What can hang from each mark:
J_580: J_468 J_494
J_468: J_42 J_580
J_218: J_240
J_42: J_468
J_745: J_580 J_825
J_39: J_494
J_240: J_218
J_494: J_39 J_218 J_825
J_546: J_240 J_825
J_825: J_494 J_745

Each row was made from one small tree. The marks that hang from a mark follow it in brackets, in the order of their numbers. Every link used is in the known rows. Write each row's tree.
In the rows, zero is written as 128.
Known rows:
J_745[J_580[J_468 J_494[J_39]]]: [  7  99 128 201 127 139 107 133 185 151 136 105  98 146 106 179 104 107
 112 146 106 100 152]
J_494[J_218[J_240]]: [131 131 127 104 134 116 187 153 106 141 141 112 163 103 139 103 159 117
 143 121 152 122  90]
J_546[J_240 J_825[J_745]]: [136 129 168  77 102 151 171  84  41 129 113 168 175 115 135  66 172 223
 156 104 125 144 132]
J_468[J_42 J_580[J_494[J_39 J_218]]]: [112 158 100 248 154 122 145 145 120 129 134  92 122  99 120 134 131  76
 130 152 126  98 120]
J_580[J_468[J_42] J_494[J_39 J_218 J_825[J_745]]]: [168 149 114 199 142 151  39 138  83 131  93 159 123 150 103 124 127 151
 135  97 101 110 161]
J_546[J_240[J_218] J_825[J_494 J_745]]: [207 100 150  79  62 152 215  52  43 111  95 154 173 111 117  81 172 174
 145 128 170 159 139]
J_494[J_39 J_218[J_240]]: [ 94 138 116 135 136 127 197 144 106 129 148  98 139 114 126  88 159  87
 135 129 147 133  98]
J_494[J_218]: [114 166 128 130 135 118 145 159 115 140 151 134 140 108 133 101 163 135
 141 109 116 119  99]
J_42[J_468[J_580]]: [150 190 121 133 151 142 165 160 130 147 142 127 130 125 105 133 109 112
 133 116  78  85 120]
J_494[J_39 J_218 J_825[J_745[J_580[J_468]]]]: [122 139 135 140 124 179  49 150 114 116 135 175 124 178 121 137 126 179
 129 100  55 134 152]
J_546[J_825[J_494]]: [153 119 139  47 106 128 158  97 111 134 123 142 123 110 133 104 124 140
 128 117 124 141 139]
J_39[J_494[J_218[J_240] J_825[J_745[J_580]]]]: [202 109 154  95 123 124  86 118 130 116 125 175 155 136 184 132 118 205
 127 141 154 146 116]
J_825[J_745]: [140 169 137 112 111 117 139 151 139 137 134 179 132 143 127  78 126 174
 145 105  70 112 110]
J_745[J_580 J_825[J_494[J_39 J_218[J_240]]]]: [103  93 116  49 134  91 175 112 178 109 140  69 105 131 129 151 105  54
 118 154 170 151 112]
J_468[J_42 J_580[J_494]]: [126 146 116 199 137 123 148 144 143 150 121 107 135  96 123 149  97 109
 132 147 118  81 118]
J_42[J_468[J_580[J_494[J_218]]]]: [148 171 122 208 167 100 145 147 144 140 135 113 143  98 124 155 153 100
 124 133 139  97 120]
J_494[J_39 J_218[J_240] J_825[J_745]]: [173 144 131 105 119 132 129 134  97 107 125 162 140 139 141  68 150 155
 135 119 127 162 117]
J_494[J_39 J_218[J_240] J_825[J_745[J_580[J_468]]]]: [137 106 134 123 127 178  90 144 102 117 125 153 147 176 125 139 122 163
 133 114  91 139 143]
J_745[J_580 J_825]: [ 53 147 147  47 116 108 139 141 188 145 143  93 120 136 124 168  96 135
 130 132 117 115 115]
J_546[J_240[J_218] J_825[J_494]]: [162  89 145  77  67 158 230  54  42 124 107 112 164  85 115 107 172 137
 134 140 199 157 137]
J_825[J_494[J_39 J_218]]: [128 138 101 122 131 108 152 130 134 113 150 131  90 119 125  86 144  67
 120 127 119 140 116]
J_494[J_39 J_218 J_825]: [111 167 127 118 123 133 109 143 108 119 145 138 111 120 136  95 157 132
 123 117 121 155 127]
J_39[J_494]: [122 157 137 116 134 104 131 133 137 154 136 153 120 109 152 114 109 145
 121 136 129 103 114]

Write each row's tree:
[189 128 143  81 136 109 116 123  97 136 122 151 155  97 180 122 132 156
 118 140 190 143 114] : J_39[J_494[J_218[J_240] J_825]]
[122 123 129  45 130  84 126 127 188 120 143 102 112 125 136 163 111  96
 124 134 139 138 114] : J_745[J_580 J_825[J_494[J_218]]]
[ 91 145  99 227 161 146 103 151  92 152 115  97 119 123  88 144 134  85
 137 109 119  81 142] : J_580[J_468[J_42] J_494[J_39 J_218]]
[160 145 150 102 111 142  72 144 140 111 141 174 140 149 151 120 142 212
 137 109  90 151 121] : J_494[J_218 J_825[J_745[J_580]]]
[157 119 110 197 142 136 140 127 103 120 113  91 142  96 137 142 119  88
 123 162 175 130 126] : J_468[J_42 J_580[J_494[J_39 J_218[J_240] J_825]]]
[174 150 106 129 126 100 137 128 132 100 138 177  98 145 125  60 143 106
 130 116  88 141 118] : J_825[J_494[J_39 J_218] J_745]
[124 150 138 129 113 147  81 138 141  99 147 162 112 160 138 106 142 181
 130 118  81 158 129] : J_494[J_39 J_218 J_825[J_745[J_580]]]
[162 134 133  81 102 130 149  87 109 109 118 172 105 147 122  65 127 147
 129 115  86 151 150] : J_546[J_825[J_494[J_39] J_745]]
[ 73  69 135 166 130 146  92 124 142 133 122  99 132 130 132 188 127 119
 112 149 170 141 149] : J_745[J_580[J_468 J_494[J_39 J_218[J_240] J_825]]]
[199  98 151 101 137 151  51 131  98 133 110 187 169 157 165 165 103 204
 126 125 122 122 139] : J_39[J_494[J_218[J_240] J_825[J_745[J_580[J_468]]]]]
[140 137 153  82  94 147  81 134 165 121 135 174 123 157 143 122 109 214
 133 116  74 142 129] : J_494[J_825[J_745[J_580]]]
[146 104 100 107 134 106 195 121 126 115 142 112 111 114 129  86 139  53
 124 138 155 144 107] : J_825[J_494[J_39 J_218[J_240]]]
[ 38  94 138 167 115 151  61 125 178 141 123 123  91 146 120 189  99 139
 103 144 118 128 168] : J_745[J_580[J_468 J_494[J_39 J_825]]]
[166  83 134  91 113 145 170  83 111  94 130 130 136 148 138 102 138 143
 136 133 130 166 133] : J_546[J_825[J_494[J_39 J_218[J_240]] J_745[J_580]]]
[ 84 118 114  81 146 121 103 133 156 125 136 105  94 157 105 181  94  71
 114 125 107 120 146] : J_745[J_580[J_468] J_825[J_494[J_39 J_218]]]
[129 144 109 214 168 106 195 132 135 129 133  78 138 105 116 142 145  56
 119 154 167 110 117] : J_42[J_468[J_580[J_494[J_39 J_218[J_240]]]]]
[ 88  96 131 203 122  98 157 114 176 111 136 109 132 136 139 122 151 128
 131 155 152 140 111] : J_825[J_745[J_580[J_494[J_39 J_218[J_240]]]]]
[ 41 108 141 158 101 122  97 110 205 126 137 109  82 125 137 155 112 136
 104 159 145 153 145] : J_745[J_580[J_494[J_39 J_825]]]
[ 62 114 137 180 116 116  83 116 180 115 144 105  98 116 147 153 149 135
 108 153 160 162 136] : J_745[J_580[J_494[J_39 J_218 J_825]]]
[161 127 138  70 123 128 139 143  97 133 130 132 161 103 151 110 152 150
 134 120 163 151 107] : J_494[J_218[J_240] J_825]
[155 115  93 135 132 187  99 133 135 126 118 145  86 192  76 129  63 113
 140  99  31  85 152] : J_825[J_494[J_39] J_745[J_580[J_468[J_42]]]]
[ 33 101 135 136 132  68 168 112 194 126 132  44 126 114 135 176 128  80
 117 171 207 142 114] : J_745[J_580[J_494[J_39 J_218[J_240]]] J_825]
[154 122 107  58 160 148  91 145 123 143 116  90 122 149  94 195  78  90
 140  98 103  87 138] : J_745[J_580[J_468[J_42]] J_825[J_494[J_218]]]
[169 115 123  21 138  66 181 124 141 128 120 101 139 107 137 125 119  72
 128 134 184 140 103] : J_745[J_825[J_494[J_218[J_240]]]]
[126 139 111 197 159 138  96 157  94 165 110 110 148 113 102 156 136 116
 145  98 127  74 133] : J_580[J_468[J_42] J_494[J_218]]
[ 95 170 115 213 152 109 164 131 167 137 134 104  98 119 102 144 117  76
 111 147 118  97 137] : J_42[J_468[J_580[J_494[J_39]]]]
[220 110 126 146 142 143  72 137  77 144  78 151 173 134 121 138 124 163
 146  99 144 107 141] : J_580[J_468[J_42] J_494[J_218[J_240] J_825[J_745]]]
[ 70 121 133 161 121 134  73 130 141 148 110 141  99 131 116 153 112 124
 105 132 125 124 165] : J_580[J_468 J_494[J_39 J_825]]
